Each row comes from the steps of one walk. Every step used is in the known rows, and no mark comes twice. Write the walk behind each row, first mark first.
In the rows, zero is written as 128.
Known rows:
goram/rikatak/mogi/tiru/zenisuf: [ 96 132 156  48 125 115 132  85 168 122 104 124 186 128 134 136 100 137
 136 165 176 139 162 136 146 137 151  64]
mogi/tiru/zenisuf: [ 99 163 147  45 156 130 133 100 125 135 112 106 161 159 132 147 105 116
 124 169 170 131 175 145 153 123 141  69]
mogi/rikatak: [ 89 139 168 108 157 133 143 119 132 161 102 116 134 153 148 139 121 133
 144 131 154 123 119 103 129 113 154 110]
rikatak/goram/biketud: [143 162 193  89 172 124 133 112 154 126 118 111 166 155 118 122 154 143
 142 160 149 106 120 126 141 124 127  84]
sunab/goram/rikatak/mogi/tiru/nidi: [ 86 111 165  92 109  96 130  92 144 128  90 147 184 123 144 136 136 162
 155 171 168 145 140 130 148 136 165  85]
biketud/goram/sunab: [144 141 158  82 160 119 124 109 148 161 146 151 181 163 137 126 112 143
 153 163 127 120 156  88 135 128 147  89]
biketud/goram/rikatak/mogi/tiru: [115 118 163  65 121  97 142  83 170 146 113 148 194 130 126 128 114 154
 147 162 158 134 156  94 129 135 160  73]
sunab/goram/biketud/nidi/vogit: [100 137 173  59 162 110 142 119 140 141 117 114 202 132 125 130 195 113
 161 174 168 122 166 105 144 137 158  71]
sunab/goram/biketud: [135 137 176  69 146 104 131 113 146 136 126 118 180 141 142 146 156 134
 162 171 171 120 150 121 155 127 146  87]
nidi/tiru/pezugak: [ 80 165 145  53 153  97 131 111 118 129  96 100 189 142 163 153 137 126
 112 170 160 135 145 109 156 100 160 115]
mogi/tiru/nidi/biketud/goram/rikatak: [112 154 184  92 138 121 148  83 162 137  95 139 165 135 115 112 156 165
 128 179 106 111 166  87 100 140 152  80]
goram/biketud/nidi: [113 156 181  64 162 113 161 111 157 143 112 106 173 129 124 129 168 114
 130 154 159 118 145 119 133 124 137  87]
rikatak/mogi: [100 134 151  91 135 109 131 108 141 144 100 124 155 129 139 131 111 128
 131 134 154 126 124 107 126 111 140 125]
sunab/goram/biketud/nidi/tiru/zenisuf: [106 156 181  21 163 105 142 106 192 112 111 102 198 138 135 122 174 130
 129 184 195 162 204 137 177 148 152  46]
tiru/pezugak: [103 159 145  66 152 109 141 102 102 145 112 100 184 140 148 160 127 127
 127 155 146 120 133 118 142 108 151 115]
nidi/vogit: [ 86 149 150  95 156 127 114 131 106 149  99 117 164 143 137 140 141 108
 134 161 140  98 127  91 120 102 147 116]
nidi/tiru/mogi/rikatak: [ 68 148 152  62 168 112 132 130 144 128 107 106 142 154 176 131 122 123
 143 139 189 169 145  95 167 114 167 115]
tiru/nidi/vogit/zenisuf: [ 47 172 167 128 130 140  89 118 103 147  84 133 163 150 139 137 169 133
 124 170 109 120 110  85 107 117 154 143]
vimi/tiru/mogi: [ 99 132 139  31 142  96 141 112 115 128 143 117 160 145 149 141 125 121
 148 142 177 142 146 115 171 111 147 103]
biketud/goram: [134 150 163  89 150 115 136 109 143 158 122 128 163 153 126 127 127 142
 129 154 134 116 147  87 123 116 138 101]
sunab/goram/rikatak: [127 133 175  89 132 107 129 119 148 135 115 128 183 126 149 150 147 148
 152 166 152 109 136 105 144 124 148  94]
sunab/goram/rikatak/mogi/tiru: [102 111 156  61 118  94 136  94 149 132 109 140 197 124 144 147 126 144
 162 166 181 139 154 119 153 134 167  71]
sunab/goram/biketud/nidi/tiru: [102 148 182  42 158  92 148 119 174 124 106 111 194 134 143 128 189 125
 137 176 189 150 177 115 165 132 157  70]
vimi/tiru: [ 99 134 152  64 133 105 139 107 119 147 121 129 156 146 134 142 131 131
 131 146 157 117 131 113 147 102 143  93]
mogi/rikatak/goram: [106 151 182 118 178 143 139 115 140 145 104 112 135 170 128 120 130 154
 144 126 149 122 109 111 133 123 145  89]
biketud/nidi/tiru/zenisuf: [ 81 173 164  42 168 120 141 116 171 125  92  98 168 138 135 117 143 116
  93 162 168 147 179 125 152 123 140  76]
rikatak/goram/biketud/nidi/vogit/zenisuf: [ 82 182 196  79 170 141 122 107 153 131 111 112 196 153 104 114 211 128
 141 165 133 123 132  96 116 150 148  82]
sunab/goram/biketud/nidi: [124 142 181  54 158 103 160 110 158 140 123 110 188 132 129 136 180 127
 153 161 173 133 165 122 153 140 147  72]

Write each row's walk:
[144 152 184  85 145 118 146  96 183 138 114 129 170 126 120 116 150 157
 132 162 101  95 155  63  93 136 142  95]
nidi/biketud/goram/rikatak
[107 125 168  96 123 105 131 107 166 135  97 131 174 109 143 133 118 142
 137 145 145 114 113 101 121 117 144 115]
goram/rikatak/mogi
[128 118 172  91 120  98 135  97 183 147 113 147 186 120 130 119 119 163
 142 148 138 122 134  79 115 130 148  99]
biketud/goram/rikatak/mogi
[ 91 127 156  70 123 104 138  97 150 135  98 133 178 121 140 144 114 132
 143 156 166 126 135 115 133 120 156  87]
goram/rikatak/mogi/tiru
[ 59 130 152  99 128 117 116 115  96 143  95 142 162 144 130 127 160 134
 132 165 139 110 121 107 131 102 151 106]
vimi/tiru/nidi/vogit
[ 88 139 153  73 167 123 143 123 128 144 123 105 137 152 163 137 114 123
 159 127 174 152 134 104 156 121 157 119]
tiru/mogi/rikatak
[ 83 169 161  91 154 128 146  97 117 132  83 116 135 143 123 127 146 129
 119 165 125 113 155 116 110 121 146 103]
mogi/tiru/nidi/biketud
[139 140 182  92 136 112 136 107 167 150 120 136 180 134 132 131 136 157
 135 164 127 104 138  81 119 124 142  94]
biketud/goram/rikatak
[109 152 205  91 187 137 168 105 174 142 112 104 158 155 114 106 171 145
 148 132 164 136 129 121 135 145 148  60]
mogi/rikatak/goram/biketud/nidi
[119 112 168  88 116  93 130 107 164 131 109 136 187 112 148 138 130 153
 158 152 162 128 132 105 141 131 156  98]
sunab/goram/rikatak/mogi
[ 35 151 159 101 110 125  98 105 100 146  99 147 171 151 133 135 176 142
 131 167 123 129 115  90 122 116 161 121]
vimi/tiru/nidi/vogit/zenisuf
[108 174 182  29 193 102 148 121 179  96 119  92 180 145 133 102 181 123
 132 159 186 161 160 122 175 138 144  75]
rikatak/goram/biketud/nidi/tiru/mogi
[ 87 159 205  77 189 126 156 114 192 127  94 105 164 156 129  98 181 145
 134 147 179 153 139 115 149 139 158  59]
mogi/rikatak/goram/biketud/nidi/tiru
[126 152 193 116 138 122 143  93 175 136  95 138 159 124 118 105 160 173
 121 168  87 100 143  73  87 136 141 106]
tiru/nidi/biketud/goram/rikatak
[ 64 172 179  69 151 130 125 111 144 147 110 115 196 135 124 134 199 107
 138 169 139 127 144  85 115 141 157 101]
goram/biketud/nidi/vogit/zenisuf
[107 150 190  56 198 126 168 108 172 124 135  93 160 155 127 104 168 137
 166 127 183 163 142 121 162 155 154  68]
tiru/mogi/rikatak/goram/biketud/nidi
[102 150 166   8 169  83 150 122 170 108 127 100 195 133 155 126 182 116
 153 171 207 175 191 116 191 141 162  79]
sunab/goram/biketud/nidi/tiru/mogi
[ 75 159 180  61 144 120 123 107 144 143 120 119 210 138 126 137 212 119
 163 177 155 140 162  89 134 151 168  86]
sunab/goram/biketud/nidi/vogit/zenisuf
[117 133 166  60 133 105 155  72 186 134 109 142 181 123 116 111 128 153
 145 159 132 126 174  77 102 146 159  72]
nidi/biketud/goram/rikatak/mogi/tiru
[ 79 167 149  31 174  97 149 131 149 119 109  96 167 134 153 122 152 101
 116 149 179 162 165 103 166 117 151 109]
biketud/nidi/tiru/mogi
[ 73 162 172  56 200 121 154 124 165 117 106  97 150 159 143  98 155 135
 136 127 183 178 149 105 169 137 161  82]
biketud/nidi/tiru/mogi/rikatak/goram
[ 77 166 162  65 164 107 146 128 153 138  87 109 165 135 139 123 160 111
 103 154 160 134 152 103 139 108 146 100]
biketud/nidi/tiru
[ 86 159 134  40 153 108 148  90  87 144 113  99 190 150 145 169 122 117
 132 170 164 129 156 131 156 111 162  88]
mogi/tiru/pezugak
[ 56 153 156  45 180 111 159 127 156 133 105  98 149 143 163 118 148 116
 135 132 191 179 160  96 163 128 169 100]
biketud/nidi/tiru/mogi/rikatak
[ 99 154 188  58 187 117 134 122 174 106 118 104 157 165 156 110 151 144
 159 151 196 168 139 114 178 135 162  85]
nidi/tiru/mogi/rikatak/goram/biketud
[136 163 168  80 162 121 149  97 159 147 115 121 151 143 114 112 139 143
 126 154 109 104 165  70  98 130 138 102]
nidi/biketud/goram
[ 91 162 181  50 165 102 149 119 174 129  95 106 178 130 140 121 177 113
 116 168 173 137 157 113 146 118 147  84]
goram/biketud/nidi/tiru
[ 80 155 157  98 145 122 133 109 101 144  88 123 147 153 134 144 133 129
 122 168 149 124 134 133 136 106 145 103]
mogi/tiru/nidi
[ 69 147 176  32 180 105 161 120 179 124 113  99 164 139 162 119 165 115
 149 145 204 180 163 106 171 135 169  87]
goram/biketud/nidi/tiru/mogi/rikatak
[ 89 150 173  68 169 119 144 122 142 145 107 109 188 129 123 126 184  99
 141 167 152 110 146 102 124 125 146  88]
goram/biketud/nidi/vogit
[ 98 142 158  86 137 113 152  71 152 140  92 139 152 139 108  97 130 156
 128 155 125 140 169  95 101 141 155  94]
rikatak/mogi/tiru/nidi/biketud/goram
[ 99 119 170  97 113 101 135  81 162 144  94 159 183 130 126 116 126 169
 138 167 143 140 143 103 122 135 158  85]
biketud/goram/rikatak/mogi/tiru/nidi
[110 174 196  61 184 113 146 118 183 113  97 104 179 147 119 103 187 133
 117 163 166 133 146 122 149 129 139  67]
rikatak/goram/biketud/nidi/tiru
[ 79 139 170  94 123 111 144  82 160 118  72 134 158 112 127 115 138 149
 129 161 128 121 142 110 102 134 155  99]
goram/rikatak/mogi/tiru/nidi/biketud
[117 133 187 114 122 110 143  81 193 131  89 147 162 109 117  91 144 179
 128 153  96 115 140  75  84 143 145 113]
tiru/nidi/biketud/goram/rikatak/mogi
